Each row comes from the steps of one walk. Every step used is in the known rows, and no mark comes twice. Write the walk behind each row, first mark first.
Known rows:
suzizu vetem: [-25 -15  14  15  14 -32  26  32 -12  -3 -13  19  -4  10 -26  -3  -6 -20
 -44   0   3 -19  -5  -8  25  -1 -17   8  31  23 -18  -9  11  -8 -15]
vetem luni midum zozez: [  4  31  11  37  -3 -14   8  29 -15   4  11  -3 -13  -5 -37   0 -39 -24
 -45  16  10 -34  -1   1  28 -43 -35   5 -12   7 -29   5  22   7   9]
pira fefav: [ -6   3  -3  25  11 -41  -8  33  10  17  -5  14  -2  12 -20   5 -20 -36
 -29   8  17 -36  -8  -7   8 -17 -27  23  35  -6 -22   1  14 -16  27]
gera fefav pira bemop suzizu vetem: [-16  -3  17  26  -8 -21  -8  25  21  19  15  15  18  27 -29 -16 -13 -33
 -65 -10 -10 -12  -7  12  -1 -18 -31  -4  36 -13  -1 -14  19   8   2]
gera bemop pira fefav futo zomezig: [ -4   1  31  21  -3 -18   1  45   9  42  -7  22   0   5 -35 -10 -24 -21
 -57  -7   2 -30  -4   2  -3 -21 -38  21  45 -14   1   2  15  -6  15]
vetem suzizu: [ -7  22  -1   8   6 -23  12  41   3  17  19   5 -12  -3 -13 -10 -36 -25
 -40  -3   8 -25   3 -15  11 -46 -43  26   6 -14 -29   6  13 -11  -3]
kisef fefav pira bemop: [ -9   4  18  23  -4 -14  -8  13  -9  36  35  22  11  22 -35 -28 -30 -30
 -50   3  -6  -3  -7  11  -3 -12 -33  -9  42 -27  -3 -31  24  -2  11]
zozez fefav pira bemop suzizu vetem luni: [-25  13  16  37   4 -24 -11  24  -3  -3   6  25  -2  -6 -40  -9 -42 -30
 -90  13 -13 -30  -4   5  -2 -20 -30   6  40 -22 -24  -4  42  17  -4]
luni midum zozez fefav: [-28  14  26  36  -2 -25   0   9 -28 -10   1  -9  -6 -11 -50  14 -44 -44
 -32  12  33 -43 -11   5  28 -44 -37  -5 -10  23 -23 -12  13   0  27]
midum zozez fefav: [-22   9  26  47  15 -21  -7  19 -13  -6   9   0   0  -7 -42   9 -64 -37
 -48  11  20 -50 -13   6  16 -43 -58  12  10   8 -20  -2  20  -6  40]
pira bemop suzizu vetem luni: [-24   3  11  39  19 -26   9  50  11  25  -5  28   1  -6 -32 -22 -14 -13
 -75  -3  -6 -15 -12   2   3 -15 -33  25  42 -13 -11 -10  27 -20 -13]
futo fefav gera bemop pira: [-18   1  17  29  10 -16  -1  35  -9  24  -1  -2  16  15 -20 -14 -47 -41
 -24   6  37 -38   1 -14   7 -23 -41  13  36   6  -2  -6  13   4  12]
zozez midum: [-15  14  19  19  11 -25  33  20 -13  15   8  14  -2  -2 -32  -1 -31 -28
 -35   1  23 -22  -3 -18  12 -45 -20  -4 -26 -15 -31   1  15  -8  -1]
fefav suzizu: [ -6  10   7  24   2 -24  13  39   7  34  10   1  -1   5 -25  -6 -28 -23
 -42  -6   7 -28  12  -5  -1 -32 -15   1  14  -8 -28  -8  16  -4 -13]
kisef fefav futo: [ -6 -13  12  14   2   4  -5  21   3  33  26  17 -10  23 -25 -20 -10 -33
 -26  12   2 -23  -3  14  10 -25 -32 -10  28 -10 -19 -11  19 -11   6]
gera fefav pira bemop suzizu vetem luni midum: [-12   6  16  28 -15 -19 -11  23  17  13  14  13  13  25 -32 -16 -11 -34
 -68  -3 -13 -14  -5  13   4 -23 -28  -9  29 -11  -6 -12  23  18  -1]
zozez fefav futo zomezig: [-23   5   2  14   4  -6  -9  24  16   5  -4  17 -15  -2 -34  10 -30 -30
 -43  20  20 -50   4   5  12 -40 -37   8  21  -9 -37   6  35  -2  19]
fefav gera bemop pira: [ -1  -3  17  42  -6 -12   9  44   3  29  10  -4  12   9 -30 -16 -36 -24
 -52 -15  39 -28  -7  -5   0 -20 -28  10  37  -8   0   1   4  -2   5]
suzizu bemop: [-20  -3  31  31  14 -21  21  42 -15  35   3  20   2  14 -37 -14 -26 -11
 -58 -13  11 -20   2  -6  17 -22 -35   6  16  -1 -18 -17   7 -19   1]
luni midum zozez fefav pira bemop: [-26  19  30  38  -4 -27  -7   7 -26  -6   6  -4   2 -16 -55   9 -46 -43
 -47   7  26 -35 -12  13  23 -40 -42  -9  -2  10 -16 -16  23   2  23]
gera bemop pira fefav: [ -5   0  34  31   1 -25   7  42  -4  34  -2  19   4  10 -32 -10 -31 -21
 -63 -10   1 -25 -11  -6  -5 -18 -32  22  41 -11   0   0   8  -5  13]
bemop gera fefav: [-13  16   8  42  -1 -27  -4  25  17  34  -2   2 -10  10 -18   0 -24 -31
 -31  -8  24 -35  -7  -3  12 -24 -34   8  28  33   1   1 -11  -1   9]
zomezig futo fefav: [-13   7  19   4  12 -20  27  34 -20   7  -6  18 -12  26  -4  10 -31 -23
 -11  10  16 -37  13 -11  19 -23 -36  11  13   2 -14   8   4 -11   3]
zozez fefav gera bemop suzizu: [-23  -5  13  47   0  -8 -14  35   5   6   7   2   2   7 -39  -3 -43 -37
 -64  10  34 -46  -6  -5  -2 -30 -25  10  36 -14 -24   5  18   7  17]
luni midum zozez: [-20  14  25  30  -1 -25  10  14 -27   2   3 -12  -4 -11 -47   9 -37 -38
 -22   3  33 -33  -9   6  31 -41 -35  -5 -15  26 -16 -14   6  -8  20]
midum luni: [  3  10  -6  32   3 -17   1  18 -13   5  10   7 -17   4 -15  -4 -29 -25
 -44   2  20 -25   0   0  26 -37 -42  11   4  -3 -27 -13  -3 -10  12]
luni midum zozez fefav pira: [-25  18  29  34  -6 -26  -3   6 -30  -9   6  -9  -3 -14 -53  11 -47 -46
 -38   9  26 -38  -8  10  25 -42 -36 -12  -8  18 -18 -14  17   7  21]
pira bemop gera: [-15  22  10  44  15 -32   3  36  11  41  -3  20   1 -12 -28  -3 -29 -14
 -56 -14  26 -20 -15   0   8 -17 -44  20  36   1   0  -7  13 -27   6]
vetem luni midum: [  4  30   1  27  -6 -13  15  31 -11   8   7   1 -17   2 -29  -1 -28 -19
 -43  16  10 -27   3  -7  26 -37 -20   5 -11   2 -35   5  20   7  -3]
kisef fefav futo zomezig: [-10  -7   5   6  -3   4  -8  21  12  40  18  20  -9  22 -30 -20 -11 -31
 -18  16   8 -25   4  12  11 -27 -36  -3  34 -10 -16 -17  23 -11  19]
futo fefav pira bemop suzizu vetem luni midum: [-26  16  21  19  10 -28  -4  25 -18  15  -1  14   8  -2 -30 -19 -37 -40
 -45  15  -5 -22   4   1  11 -18 -37   2  32   1  -5 -16  36  14 -12]
kisef fefav: [-14  -6  10  22   2 -10   2  17 -10  30  25  14  -2  31 -26 -20 -24 -31
 -25  11   7 -16  -6  -4   7 -19 -26   1  29  -6 -17 -24   8  -9  20]
pira fefav kisef: [ -9   2  -5  26   8 -38 -18  39  16  24  -8   9   5  18  -6 -10 -21 -43
 -24   3  17 -33  -8  -5   5 -15 -23  15  31 -15 -12   5  11  -2  15]
zomezig futo fefav gera bemop suzizu: [-12  -1  24  17   7 -11  16  46 -12  16  -2  11  -6  25 -10  -1 -30 -28
 -21   7  25 -41  13  -6  10 -22 -34  10  29  -5  -4  12   1  -5  -2]
pira bemop suzizu vetem: [-32  -4  14  35  20 -30  11  47   9  27  -7  27   4  -6 -34 -19 -13 -16
 -68  -8   0 -14 -14   2   2 -13 -32  23  42  -9  -7 -15  22 -26 -11]

Write each row's walk:
[ -6   7  13  23 -11 -17  -7  20  21  22  23  10  22  31 -27  -8 -21 -30
 -57 -11   2 -11  -7   9   1 -25 -37  -5  24 -21  -5 -13  19   5  16]
gera fefav pira bemop
[ -9  -6  38  32   0 -30   4  45  -3  31  -8  22   4  10 -33 -13 -22 -24
 -71 -10  -9 -26  -6  -4  -7 -11 -26  15  54  -7  -1  -3  12   2  -1]
gera bemop pira fefav suzizu vetem
[-18   8  23  34   2 -29   3  24 -18 -19  -8  21  -5  -3 -42  -4 -19 -28
 -75  14 -11 -26  -6   6  27 -11 -30  -3  32  12 -21  -5  36  16 -11]
suzizu vetem luni midum zozez fefav pira bemop
[-15   3  21  29  -8 -16 -11  16 -13  28  25  24   2  15 -41 -36 -19 -34
 -61  11 -20  -5  -5  14   0  -9 -25 -12  47 -17  -4 -30  28  11  -5]
kisef fefav pira bemop suzizu vetem luni midum
[-10 -19  17  41  -1  -8   3  52   9  27   9  -5  10   7 -38 -20 -19 -28
 -55  -8  35 -28  -4   0   4 -14 -18   7  44  -4  -1   2   4  -3  -6]
fefav gera bemop suzizu vetem
[-11  11   2  42   6 -50   4  33   3  19 -14  14  -5   1 -11 -16 -39 -34
 -39  -8  12 -38 -12  -9  -7 -18 -34  30  47   5  -6  -5   8  -4  10]
bemop pira fefav gera
[ -6   4  -1  -6   3  -1   9  37  28  35  -1  12 -14  -6 -30   0 -11 -18
 -20   5  21 -35  11  13  20 -38 -38   7  13  -5 -21   5  27 -19   4]
fefav futo zomezig
[ -9   4  26  17   5 -17  21  39 -17  12  -6  15  -5  26  -6   1 -36 -26
 -21   2  24 -40  11  -9  10 -20 -39  11  31  -2  -2  10   2  -2   1]
zomezig futo fefav gera bemop pira
[ -9  16  19  27   3 -27   6  35   1  28  15  21   6 -12 -38 -25 -30 -17
 -82  -8 -20  -6  -2  14  -3 -12 -29   4  37 -24  -1 -11  35   4 -25]
fefav pira bemop suzizu vetem luni
[-13 -10  35  27   4  -4  12  53   1  44  12   6   1   5 -43 -16 -24 -17
 -62  -6   5 -19  -3  -1  -2 -26 -20  16  24 -13  -4   1   2 -10  -3]
gera bemop suzizu
[-14  16   7  42  -3 -25 -12  29  21  39  -4  -1  -5  15  -9 -10 -25 -36
 -28 -12  23 -33  -6  -1   9 -22 -31   3  25  26   8   3 -13   9   0]
bemop gera fefav kisef
[-27   6   7  13  17 -20  -1  31  -8  24  -6  -1  12  19  -2 -16 -43 -43
  -4  10  22 -31   4 -15  15 -26 -35   7   9   3  -7  -6  12   9   1]
futo fefav kisef
[-10   5  13  12   8 -17  21  36 -14   6  -3  10  -6  26  -4   6 -32 -28
  -9   8  31 -41  13 -10  17 -22 -36   8  22   0 -11  10   3  -8   4]
zomezig futo fefav gera
[-16 -11  45  36   2  -7   5  50 -10  25   3   8  -3  -1 -53 -17 -19 -23
 -73   2  -6 -24  -5   7  10 -22 -24   8  29   3  -3   1  10   3  -8]
gera bemop suzizu vetem luni midum zozez
[-23   4  31  49   5 -23  -4  41   3  48  -5  16   2  20 -27 -20 -22 -24
 -56 -20  12 -28  -1  -1  13 -19 -40  -2  30  16   2 -11  -6   0  -3]
suzizu bemop gera fefav kisef
[-21  -6  15  29  11 -10  -6  40  -4  28   3  -6  14  13 -25 -15 -41 -43
 -23  10  38 -38   3 -11   8 -26 -35  12  35   3  -4  -4  13   2  10]
futo fefav gera bemop suzizu
[-21   1  30  60  10 -13 -18  31  -4   2  13  -8   6  -9 -49  -2 -62 -42
 -59   8  28 -53 -14  11   7 -42 -55  11  26   2 -10   1  17   0  35]
midum zozez fefav gera bemop suzizu
[-13  -4  21  36  -6 -16 -12  20 -14  19  18  13  -3  24 -36 -24 -16 -41
 -44  17 -13 -26   2   7   9 -20 -23 -16  41   3 -20 -26  22  13   2]
kisef fefav suzizu vetem luni midum zozez
[-16  14   7  35   8 -50   3  35   1  24 -20  18  -5   5  -2 -22 -39 -34
 -36  -9  -3 -32 -11  -9  -8 -18 -33  27  36  -1  -2  -5   7   3   0]
bemop pira fefav kisef
[-32  -4  15  49   9 -24  -1  42  -4  -1  -9   6 -16 -12 -39 -22 -23 -36
 -61  15  -5 -41  -4   4  10 -24 -21  13  34  20 -17  -1  16  11 -18]
bemop suzizu vetem luni midum zozez fefav gera
[ -1   1  35  36  -2 -26   2  49  -1  30  -6  24   1  11 -32 -15 -23 -21
 -78  -5 -16 -27  -4  -4  -6 -13 -27  17  53 -11  -5   3  18   8  -3]
gera bemop pira fefav suzizu vetem luni
[ -8  -4   0   6 -10   1  -8  28  43  26   6   8   2  32 -22   0  -3 -31
 -25   2  16 -33   3  11  14 -40 -39   0  16  -5 -18   1  17  -4  23]
gera fefav futo zomezig
[-14  21  14  16   7 -31  -2  50   9  34  -1  28 -15  -6 -19 -25 -31 -25
 -57 -10  -9 -34   8  -7   4 -44 -61  28  34 -17 -19  -2  23  -9  -3]
vetem suzizu bemop pira fefav futo zomezig
[-26   7  11  36  -1 -25  -7  24  -7 -12  -7  14 -11   5 -35   5 -28 -37
 -67  20  -1 -45   6  -6   8 -28 -15  -4  27   0 -45  -3  34  22  -6]
zozez fefav suzizu vetem luni midum
[-28  16  18  36  -2 -26 -12  19  -9  -7   3  21  -3  -8 -44  -6 -39 -34
 -86  15  -8 -30  -4   7   2 -22 -27   0  34 -17 -24  -7  41  20  -5]
zozez fefav pira bemop suzizu vetem luni midum
[ -4  20  18  18   0 -26  10  25  -2  30  22  15  14  -6 -37 -12 -38 -17
 -67 -14   2  -3  -4  11   1 -16 -34   0  24 -29  -2 -14  30  -7  -6]
fefav pira bemop
[ -3   1  -8   9   6 -27 -18  37  32  28 -10  19 -10   3 -24   4  -6 -35
 -22  13  18 -45   1   9  12 -25 -36  18  41 -10 -22   8  29 -18  25]
pira fefav futo zomezig
[-11  -1  16  35 -12 -19 -11  27  17   5   6   2   8  33 -28  -4  -8 -40
 -50   3  -5 -34   2   6  12 -33 -27 -12  23   9 -22  -8  17  19   6]
gera fefav suzizu vetem luni midum zozez
[-14   1  12  21   3 -27  21  32 -17 -11 -13  17 -13   6 -30  -4  -4 -22
 -53  13  -5 -22   0  -7  33  -9 -13   2  20  23 -28  -2  21   8 -21]
suzizu vetem luni midum
[-10 -16  17  41 -12   0 -15  31  -6  26  22   7   2  30 -40 -33 -12 -40
 -46  14  14 -22  -5   4   6 -12 -17  -9  52  -6  -7 -17  11  11   6]
kisef fefav gera bemop suzizu vetem luni midum
[ -4   4  12  17 -14 -16  -2  17  15  18  23   2  14  33 -24  -6 -23 -34
 -45  -7   1 -16  -2   6   4 -28 -28  -8  15 -10  -8  -9  11  12  12]
gera fefav pira
[-27  14  16  34   4 -24 -10  20  -2   7  11  18   1  -7 -40  -5 -49 -32
 -78   7   0 -29  -6   5  -7 -26 -32   6  32 -26 -21  -8  36   8   5]
zozez fefav pira bemop suzizu
[ -8 -17   5  41   4 -33 -22  48  18  20  -6   9   7  12 -30  -9 -10 -43
 -47   4  26 -40 -10  -1   2  -6 -21  17  66  -7  -8   6  13  -5  16]
pira fefav gera bemop suzizu vetem
[-21   5  29  39   4 -18  -5  40  12  51  -8  22  -5  12 -37 -14 -15 -20
 -53 -14  15 -34   5   5  16 -25 -47   0  37  18  -1 -11   3  -8   4]
suzizu bemop gera fefav futo zomezig
[-24   7  10  36  19 -25   9  47  13  38   3  20   4  -8 -32 -18 -26 -15
 -62  -9   9 -15 -13   2  -3 -25 -36  26  29 -20  -9 -13  19 -30  -1]
pira bemop suzizu
[-13 -13  36  30   5  -6  11  56  -1  32   4  15  -3   6 -43 -20 -13 -15
 -75   0 -10 -19  -2   0   4 -16 -17  14  36  -6  -6   4   9   0 -15]
gera bemop suzizu vetem luni
[-15  -4  23  40  -1 -19   1  32 -16 -18  -9  12  -5   5 -43  -2 -16 -31
 -69  16   5 -35  -5   1  30 -13 -25  -3  33  17 -22   3  26  18  -6]
suzizu vetem luni midum zozez fefav gera bemop
[ -7 -18  15  42  -7   1 -14  35   0  31  25  11   4  33 -35 -36 -15 -36
 -50  12   9 -21  -5   2   1 -11 -21  -3  58 -12  -6 -14  12   8   8]
kisef fefav gera bemop suzizu vetem luni
[ -4  35  16  46  -4 -16  -7  28 -12   4  12   4 -10 -15 -45  -8 -46 -29
 -69  18  -3 -34  -3  10  16 -43 -39   4   3  -7 -24   1  34  15   4]
vetem luni midum zozez fefav pira bemop suzizu
[-11  25  21  27   1 -27  -6  42   3  36  17  15  -9   0 -23 -22 -34 -28
 -65 -16  -4 -26   7  -4   8 -40 -54  11  27  -7 -10  -2  10   2 -11]
vetem suzizu bemop gera fefav pira
[-20 -20  39  26   6  -9  13  53  -3  33   2  14   0   6 -44 -18 -12 -18
 -69  -5  -4 -18  -4   0   3 -13 -16  13  37  -2  -2  -1   4  -7 -13]
gera bemop suzizu vetem
